Known rows, with every way that one mark hangs from another:
{j_519 j_370}: [ 0.28  2.05  0.58 -1.59  1.60  0.99  0.46 -0.07  0.29  1.93 -0.71  3.43
  0.72 -0.39  0.04 -0.17  0.50 -2.58 -1.21  0.42  1.48 -0.32 -0.74]
{j_627 {j_308 j_224 {j_376 j_104}}}: [ 0.20 -1.54 -0.07 -0.01  0.40 -0.10  1.59  1.24 -0.86 -0.91 -0.63 -0.48
  0.22  0.07 -0.39 -0.06 -0.35  3.03 -1.20 -1.11  0.78 -1.85  0.19]
{j_627 j_308}: [ 0.37  2.46  0.49 -1.99 -0.28  0.13  2.12 -0.66 -1.01  1.14 -0.67  1.48
  0.42 -0.12  0.07 -0.30 -1.99  0.36 -0.59  0.57  0.29 -0.61 -0.54]
{j_455 {j_370 j_519 {j_925 {j_627 {j_308 j_224}}}}}: [ 0.18 -0.29 -0.91  0.94 -2.27 -0.12  1.85 -2.99 -0.76 -1.35  0.83 -1.25
 -1.34  0.12 -0.10  0.62 -1.07  4.52  0.97 -1.64 -1.53  1.67  1.10]
{j_519 {j_370 j_925} j_689}: [ 0.01 -1.05  0.45 -1.58  1.57  1.07 -0.87 -1.46  0.25  1.60  0.37  0.53
  0.02 -0.52  0.23 -0.09  0.60 -4.98 -1.04  1.20  3.48 -0.03 -0.11]
{j_104 j_376}: [ 0.68  2.50  0.59 -1.10  0.45  0.21  1.02 -0.27  0.41  2.06 -1.04  4.09
  0.70  0.13  0.14 -0.99 -2.13 -0.61 -0.50  0.50  1.62 -0.61 -1.40]
{j_455 {j_370 {j_519 j_689}}}: [-0.04 -0.12 -0.21 -1.47  1.68  0.21  1.68 -2.45  0.04  2.47 -0.51  4.10
 -0.83  0.24  0.10  0.45 -1.87 -2.04  0.44 -0.10  1.21  1.19 -0.48]
{j_376 j_104 j_308}: [-0.74 -1.24  0.00 -2.65  2.87 -0.84 -0.45  1.43 -0.51  0.43 -1.31  1.71
  2.10  0.01  0.26 -0.30 -1.33 -1.62 -0.48  0.32  3.69 -0.03 -0.76]
{j_689 {j_519 {j_370 {j_925 {j_627 {j_308 j_376}}}}}}: [ 0.72 -0.47 -0.13  1.64 -1.58  0.63 -0.66  1.81  0.85  0.14  1.83 -0.71
 -0.79 -0.23 -0.26  0.29  2.19  1.86 -0.17 -0.06 -1.70  1.34  0.61]
{j_370 {j_519 j_689} {j_925 {j_627 {j_308 j_224 j_376}}}}: [ 0.02 -2.81 -0.63  1.19 -1.52 -0.64  0.12 -0.58 -0.49 -2.55  1.80 -3.04
 -1.92 -0.04 -0.06  0.74  0.86  2.41  1.03  0.18 -0.64  0.19  1.33]
{j_104 {j_376 {j_308 j_224}}}: [ 0.56  0.12  0.27 -0.20 -0.38 -0.82  0.64  0.63  0.07 -0.49 -1.17  1.12
  0.44  0.22  0.09 -0.32 -1.15 -0.56 -1.22 -0.29  3.36 -1.28 -0.93]
{j_689 {j_519 {j_370 {j_925 {j_627 {j_308 j_224 {j_376 j_104}}}}}}}: [ 0.28 -3.26 -0.59  2.06 -0.08  0.03 -0.64  2.15  0.72 -1.61  1.53 -2.54
 -0.34 -0.09 -0.40  0.46  3.20  3.65 -0.68 -1.49  0.25  0.38  0.78]
{j_131 {j_956 {j_104 {j_376 j_308}}}}: [-0.84  1.62  0.45  1.01 -0.04  0.26 -1.91  1.29  1.12  0.71 -0.81 -0.47
  0.84  0.37  0.61 -0.41 -2.28 -2.26  0.88  0.81  3.22  0.17 -0.96]
{j_370 {j_519 j_689} {j_925 {j_627 j_308}}}: [-0.42 -1.05 -0.24 -1.04 -0.23 -0.73  0.09 -1.90 -0.68 -0.79  1.50 -1.53
 -0.67 -0.18  0.34  0.32 -0.92 -0.22  1.75  1.38  1.22  1.24  0.53]
{j_925 j_370 {j_627 {j_308 j_224 {j_376 j_104}}}}: [ 1.15 -1.57 -0.47  0.86 -0.62 -0.19 -0.14  1.23 -0.23 -2.57  0.07 -1.14
  0.34  0.14 -0.41 -0.34  1.29  3.41  0.42 -0.87 -1.17 -1.20  0.40]
{j_519 {j_370 {j_925 {j_627 {j_308 j_376}}}} j_689}: [ 0.47 -2.12  0.43  1.26 -0.85  1.11 -1.49  0.27  0.09 -0.34  1.55 -2.70
 -0.64 -0.52 -0.36  0.09  1.66 -2.89 -0.02  1.45  1.78 -0.08  0.93]
{j_308 {j_376 j_104} j_627}: [-0.50 -0.17  0.16 -0.22  1.84 -0.04 -0.15  2.50 -0.14  0.69 -1.12  1.73
  1.59  0.18 -0.48 -0.24  1.10  1.00 -1.09 -0.60 -3.41 -0.91 -0.37]
{j_131 j_956}: [-0.35  3.30  0.22 -1.57  1.69  0.97  0.05 -0.02 -0.14  1.25 -0.66  1.51
  1.41  0.16  0.46 -0.89 -1.16 -1.22  0.23  1.35 -1.32  0.04 -0.59]
{j_455 {j_370 {j_519 j_689} j_925}}: [-0.17 -1.52 -0.53 -1.18  0.80  0.48  0.83 -3.37 -0.10  1.92  0.33  2.32
 -1.11  0.09  0.28  0.37 -2.26 -1.23  0.58 -0.09  0.97  1.90  0.27]
{j_224 j_308}: [ 0.40  2.83  0.23 -1.69  1.12  0.67  1.89 -0.79 -0.11  1.78 -0.32  2.63
  0.44 -0.14  0.34  0.00 -0.67 -0.22 -0.89  1.17 -2.22 -0.44 -0.39]
{j_308 j_224 j_627}: [-0.13  2.58  0.13 -0.80  0.30 -0.57  1.53  0.00 -0.56 -0.05 -1.33  0.84
  0.55  0.16 -0.23  0.17  1.62  1.56 -1.82 -1.11 -4.45 -1.33 -0.54]
{j_956 {j_104 j_376} j_131}: [-0.56  3.99  0.38  0.18 -0.96 -0.21 -0.54 -0.32  1.04  2.64 -1.46  1.72
 -0.62  0.13  0.36 -0.79 -2.68 -1.02  1.28 -1.00  0.81  0.53 -1.03]
{j_455 {j_370 {j_925 j_627}}}: [ 0.08  1.44 -0.45 -0.58 -0.42  0.80 -0.12 -2.24  0.00  1.70 -0.18  1.39
  0.33  0.07 -0.04 -0.56 -1.09  1.14  0.65 -0.78 -2.10  2.19  0.25]
{j_519 j_370 j_689}: [ 0.17  0.34  0.77 -1.84  2.59  0.81  0.00 -0.57  0.33  2.18 -0.48  2.44
  0.27 -0.36  0.06 -0.01  0.83 -5.78 -1.23  1.19  3.69 -0.67 -0.85]

Rows:
[ 0.02  1.45  0.00 -1.04 -1.26  0.02  0.28 -1.11 -0.90 -0.22  0.61 -1.40
  0.46 -0.25  0.15 -0.50 -0.94  1.85  0.61  0.59 -0.92  0.84  0.39]
{j_370 {j_925 {j_627 j_308}}}
[-0.57 -1.15 -0.32 -2.23  1.45 -0.36  0.16 -2.06 -0.23  0.73  0.73  1.52
 -0.65 -0.12  0.65  0.25 -1.39 -1.20  0.71  0.94  1.36  1.06  0.06]
{j_370 {j_519 j_689} j_925}
[-0.74 -0.73 -0.49 -1.60  1.38 -0.73 -0.94 -1.61  0.03 -0.03  1.12  0.48
 -0.39 -0.09  0.51  0.16 -0.06 -0.68  1.75  1.02  0.31  1.77  0.22]
{j_370 {j_519 j_689} {j_925 j_627}}
[-0.12 -1.26 -0.33 -0.58  1.98 -0.01  0.61  1.52 -0.12 -0.13 -1.00  1.44
  0.53  0.17 -0.21 -0.19  0.38  2.66 -1.16 -1.35 -0.11 -1.32 -0.11]
{j_308 j_224 {j_376 j_104}}
[ 1.18 -1.23 -0.27  0.48 -0.98 -0.27 -0.27  0.22  0.06 -1.44  1.28  0.49
 -1.23  0.03 -0.04  0.32  0.40 -0.39  2.07  1.23 -1.02  0.13  0.43]
{j_925 {j_370 {j_519 j_689}} {j_627 {j_308 j_376}}}
[ 0.11 -1.02 -0.83  1.49 -2.41 -0.46  0.63 -0.11 -0.57 -2.84  1.56 -2.22
 -1.50 -0.06 -0.07  0.60  0.41  5.53  1.00 -0.76 -2.86  0.58  1.45]
{j_370 j_519 {j_925 {j_627 {j_308 j_224 j_376}}}}
[-1.08  2.00  0.64  2.11 -0.68 -0.10 -2.05  1.97  0.96  0.08 -1.04 -1.67
  1.29  0.46  0.25 -0.11 -0.55 -2.18  0.26  0.52 -0.38 -0.31 -0.97]
{j_131 {j_956 {j_104 {j_376 {j_308 j_627}}}}}
[-0.11 -0.07  0.17  0.64  1.73  0.49  0.61  2.12  0.03  0.50 -0.39  0.87
  1.35  0.06 -0.38  0.23  1.56  1.00 -1.43  0.47 -5.00 -1.33  0.10]
{j_224 {j_308 {j_376 j_104} j_627}}
[-0.76  1.01  0.15  1.75 -0.52 -0.08 -1.31  1.03  0.99 -0.77 -0.94 -1.92
  0.22  0.46  0.50 -0.05 -1.22 -0.76  0.22 -0.31  2.98 -0.64 -0.69]
{j_131 {j_956 {j_104 {j_376 {j_308 j_224}}}}}
[ 0.31  0.51  0.49  0.84 -0.93 -1.19  0.42  1.37 -0.06 -1.10 -1.33 -0.02
  0.89  0.33 -0.26 -0.05  0.58 -0.59 -1.79 -0.45 -0.28 -1.72 -0.90]
{j_104 {j_376 {j_308 j_224 j_627}}}
[ 0.09 -3.16 -0.19  1.90 -0.36  0.64 -0.96  1.07 -0.12 -2.31  0.99 -3.52
  0.19 -0.38 -0.50  0.10  2.24  2.01 -0.56 -0.87  1.56 -0.63  1.16]
{j_519 {j_370 {j_925 {j_627 {j_308 j_224 {j_376 j_104}}}}}}
[ 0.21  1.48  0.01  0.75 -0.48 -0.08  1.02  1.58 -0.25 -0.37 -0.90  0.57
 -0.06  0.23 -0.55  0.27  2.21  2.44 -1.82 -1.28 -6.00 -1.58  0.00]
{j_308 j_224 j_376 j_627}
[ 0.29 -2.53 -0.53  1.59 -1.75  0.52  0.25 -1.62 -0.30  0.00  1.50 -0.94
 -1.72  0.09 -0.31  0.53 -1.10  0.75  1.63  0.09 -0.62  1.84  1.31]
{j_455 {j_370 {j_519 j_689} {j_925 {j_627 {j_308 j_376}}}}}
[-1.01  2.60  0.56  1.42 -1.87 -1.27 -1.63  1.53  0.71  0.83 -1.66 -1.08
  0.15  0.25  0.05 -0.15 -0.85 -2.58  0.69 -0.93 -0.84  0.26 -0.79]
{j_956 {j_104 {j_376 {j_308 j_627}}} j_131}
[ 0.29 -1.60  0.26  0.35 -0.47  0.33 -0.34 -1.58 -0.34 -1.39  1.10 -3.90
 -0.58 -0.47 -0.14  0.31  2.17 -2.25 -0.69  0.46  3.02 -0.68  0.59]
{j_519 {j_370 {j_925 {j_627 {j_308 j_224}}}} j_689}
[-0.65 -4.42 -0.50  0.28  0.93 -0.60 -1.05  0.32 -0.39 -1.44  1.60 -2.04
 -0.29 -0.08 -0.01  0.25 -0.34  0.98  1.78  0.81  1.88  0.84  0.99]
{j_370 {j_519 j_689} {j_925 {j_627 {j_308 {j_376 j_104}}}}}
[-0.89  2.05  0.28  2.08 -2.32 -1.61 -1.08  1.21  0.61 -0.60 -1.79 -2.50
 -0.52  0.34 -0.05  0.21  0.12 -1.11  0.03 -2.14 -1.02 -0.56 -0.58]
{j_956 {j_104 {j_376 {j_308 j_224 j_627}}} j_131}
[ 1.73  0.67 -0.33  1.12 -2.55  0.13  0.52  0.56 -0.23 -2.23  0.28 -0.96
 -0.72  0.08 -0.36 -0.15  1.39  3.16  0.32 -0.59 -3.41 -1.02  0.51]
{j_925 j_370 {j_627 {j_308 j_224 j_376}}}
[-0.15 -0.64  0.31 -0.88  1.53  0.69 -1.93 -1.06  0.50  0.75  0.82 -0.49
  0.32 -0.49  0.13 -0.16  1.81 -4.37  0.05  1.32  2.53  0.71  0.08]
{j_519 {j_370 {j_925 j_627}} j_689}
